Each row was made from one path, in order. Every step used is in the known rows, and no mark comes twice. Write each row's path.
Known rows
sevam pepar zumogid fino zelefo: [-26  12  18  29 -31 -48  16  20  35 -15  32  11 -18  -5  31  -5  47 -51
  18  57 -19  -4  12]
zelefo zazek: [ 20 -49 -31  42  22  76  -5 -35   6 -42  -2 -28 -18   4 -14 -40 -83 -30
 -12  45  10  -1  28]
zumogid pepar: [-21 -36 -63  23 -23  54  33 -17  23 -14  -2 -20 -24 -39   0 -58 -29 -59
 -22  28  -5 -13  14]
kemo pepar: [ -5 -20 -43  30   0  59  18  -4  32   9 -20 -35 -18 -14   4 -67 -13 -40
 -15  31   9  11  47]
pepar kemo: [  0 -26 -16  28  28  50  10   9  17  -4 -13 -35 -33 -18 -15 -55 -22 -32
  -3  74   9  31  23]
pepar tuni: [  0 -49 -74  30  17  44   7  29   1 -29  14 -37 -40  21  20 -54 -81 -30
 -35  31  14  16  62]
zumogid fino sevam pepar: [-15 -31 -13   2 -34  -3  -9  -5  15 -23  27 -19 -36   4  31  -3  25 -63
 -19  50 -34 -12  22]
sufa zazek: [-21 -38 -46  46  -8  60   3   0  13 -36 -22   4 -10 -10 -21 -56 -53 -22
  -5  77   6  25  23]
zelefo zazek basa: [ 44 -36 -52  56  35  67  -7 -53 -19 -20 -13 -33  -6  -7 -17 -50 -75 -31
 -27  32   1  38  10]
zumogid fino: [-24 -57 -24  48   1  61  15   1  35 -21  26 -15 -33 -10  15 -67  -6 -54
  -4  57   0   3  51]
sevam pepar: [ -4 -24 -39   8 -13  26   1 -18  33 -31  16 -21 -35 -35  21 -29 -53 -53
 -16  57   3 -10  31]
kemo pepar sevam fino zelefo: [-29  37  18  31  12 -30  14  60  -7  31  -8   9 -28   6  12  -1  47   3
   8   1   7   1  31]
fino sevam pepar zumogid: [ -5 -15 -24  -3 -25 -45   6  -2   2 -17  -6 -32 -26  31   8  27  13 -51
  -6  55 -26 -27  26]
zazek basa: [ 15 -32 -68  46  23  38   8 -20   0   0 -10 -38 -22 -26  -5 -72 -53 -34
 -39  49  15  32  38]
kemo fino sevam: [ -7 -33 -36   6  16  47  11 -10  -5  -5 -12 -34 -18  47  24 -21  19 -34
 -37  43 -21   0  63]
pepar sevam fino zelefo zazek: [ -8   8  28  47  31 -16 -10  29 -34 -18  18  18 -19  20  -3  32 -19  13
  16  11  10 -14   5]
fino zelefo: [-11   8 -39  16   7  -5  19  17  13   3   6 -22 -21 -25   3 -47 -29 -23
 -31  54  31  -1  34]
zumogid fino zelefo zazek: [  1  -7   6  52  10  30   1 -14   3 -29  30  -1  -3   0   4 -33 -11 -32
  -4  40  -2   7   7]
sevam fino zelefo zazek: [ -7  14  14  41  22  14  -1  -5 -20 -18  -2  10 -17   1  -1  -8 -32   1
  -9  27  24   4   0]
pufazor fino: [-22 -51 -37  29  14  65  28   3  34   6 -10 -15 -37  29   5 -65 -77 -31
 -49  44  22 -20  62]
fino zelefo zazek basa: [ 39  17 -42  43  31  12  -7 -29 -30  -3 -11 -20   9 -14 -17 -39 -55  -9
 -44  37  18  42  -8]
fino sevam pepar sufa: [ 31 -32 -21 -10 -36 -23 -28  11   8 -16  -4 -30  -7  22  34  25 -31 -36
 -31  55 -20 -27  43]
kemo pepar sevam fino zelefo zazek basa: [ 23  41  18  62  36  -3 -15  16 -52  20 -19  12   4  16  -8  12  25  17
   0 -20 -10  37 -18]

Write each row's path
[ -2 -15 -43 -21 -22 -20  -6 -12   3 -19   2 -37 -39  -4  14   5 -25 -46
 -32  50 -12 -18  24]
fino sevam pepar
[ -1 -12 -13  -7  -4  59  21  -5 -13  10 -28 -20 -12  28  15 -14  61 -44
 -25  36 -66  30   4]
zumogid pepar kemo fino sevam
[ -2 -27 -26  33  11  33   9  28  19  11  -9 -23 -26   8  -1 -30  -2 -26
   7  20  -9 -12  45]
kemo pepar sevam
[ -3 -17 -19  42   5  35  32   5  35  14 -34 -27 -17  21  -6 -50  21 -40
  13  36   2   6  50]
kemo pepar zumogid
[ 25 -41 -19  14 -23  20 -22   5  38 -27   6 -19  -3 -12  40 -10 -58 -40
  -9  50   4 -17  45]
sevam pepar sufa
[ 16   0 -12 -15   5 -15 -12  -2 -10  -8 -10 -38 -37   0   0   8  14 -39
 -22  72 -28  18  -6]
fino sevam pepar kemo
[-43 -36 -10  43 -15  16  24  30   1 -12   5  12 -40 -21  13   5   5 -28
  12   2 -20 -28  11]
zumogid pepar sevam fino
[  4  17  36  64   5  20  15   1  10  -5  -7   8  12  41  -3 -28  56 -32
  23  15 -25  22   7]
kemo pepar zumogid fino zelefo zazek
[-11  18  20  38  -7  -8  10  17 -34 -17  12  31 -11  -3  -3  34   1  -6
  12 -15 -23 -24 -33]
zumogid pepar sevam fino zelefo zazek
[-12  31   5   1   6  44  35  10   2  12 -12   4   9 -12  19 -41  60 -30
 -16  37 -33  43 -12]
zumogid pepar kemo fino zelefo
[-26 -56  -3  68   1  32  26  16  41 -19  13 -11 -30  20  10 -44  26 -53
  26  63 -13 -10  52]
pepar zumogid fino
[ 33  40  44   4  31  36 -15 -28 -11 -22   2  13  14  18  20   0   9 -24
  -1  47 -30  45 -36]
sevam pepar kemo fino zelefo zazek
[-24 -31   8  65  -1  51  28  15  49   7 -13  -8 -23  30  11 -55  67 -52
  26  40 -22  12  51]
kemo pepar zumogid fino
[ -8 -26 -23  23 -13  -4   9  -8  33 -22   8 -14 -30  -1  10 -10 -17 -53
  13  61  -2 -17  27]
sevam pepar zumogid
[  9 -11  15   7  25  67  -6 -16  21 -17  -5  -4 -18   1  35 -27  14 -43
   4  64 -34  37  16]
sevam pepar kemo fino
[ 33  30  20  82  11  18  10 -14  -8  14 -15   7  23  35  -8 -37  66 -29
   9  14 -29  59  -8]
kemo pepar zumogid fino zelefo zazek basa
[  0  36  36  50  25   2  -6  31 -27   6 -10  16 -13  25  -3  21  17  13
  14 -14  -3  -2  -2]
kemo pepar sevam fino zelefo zazek
[  5 -14  15   5 -13  -2  -9   6   5 -15  11 -17 -33   7  15   4  58 -55
  -3  69 -50  21  -4]
zumogid fino sevam pepar kemo
[-20 -44  -7  39 -10  -7  20  22  11  -8  -1 -27 -31  58   2  -6  54 -51
  10  55 -33 -11  57]
pepar zumogid fino sevam
[-26 -15   6  49  18  28   9  42   5  14  -8  -4 -39  10  12  -8  21  -9
  18   6  -3  -7  38]
kemo pepar sevam fino
[ -5 -21 -25 -16 -11  27  -5 -26   2 -18  -1 -19 -20  31  46   6  17 -53
 -33  40 -37  -7  34]
kemo fino sevam pepar
[ 25  22  20  57  -4 -25  -9 -26  -9 -20  24  17  11   8   7   1  28 -40
  12  35 -30  35 -30]
sevam pepar zumogid fino zelefo zazek basa
[  4 -38  14  31 -64   3 -40  21   9 -48  -5  20  12  36  31  21  14 -30
  -2  68 -55  10  10]
zumogid fino sevam pepar sufa zazek
[ -6 -15  -3  -3  -9  -5   4 -13   5 -10 -12 -14 -16  64  39  27  48 -51
  -1  46 -49 -14  37]
kemo fino sevam pepar zumogid
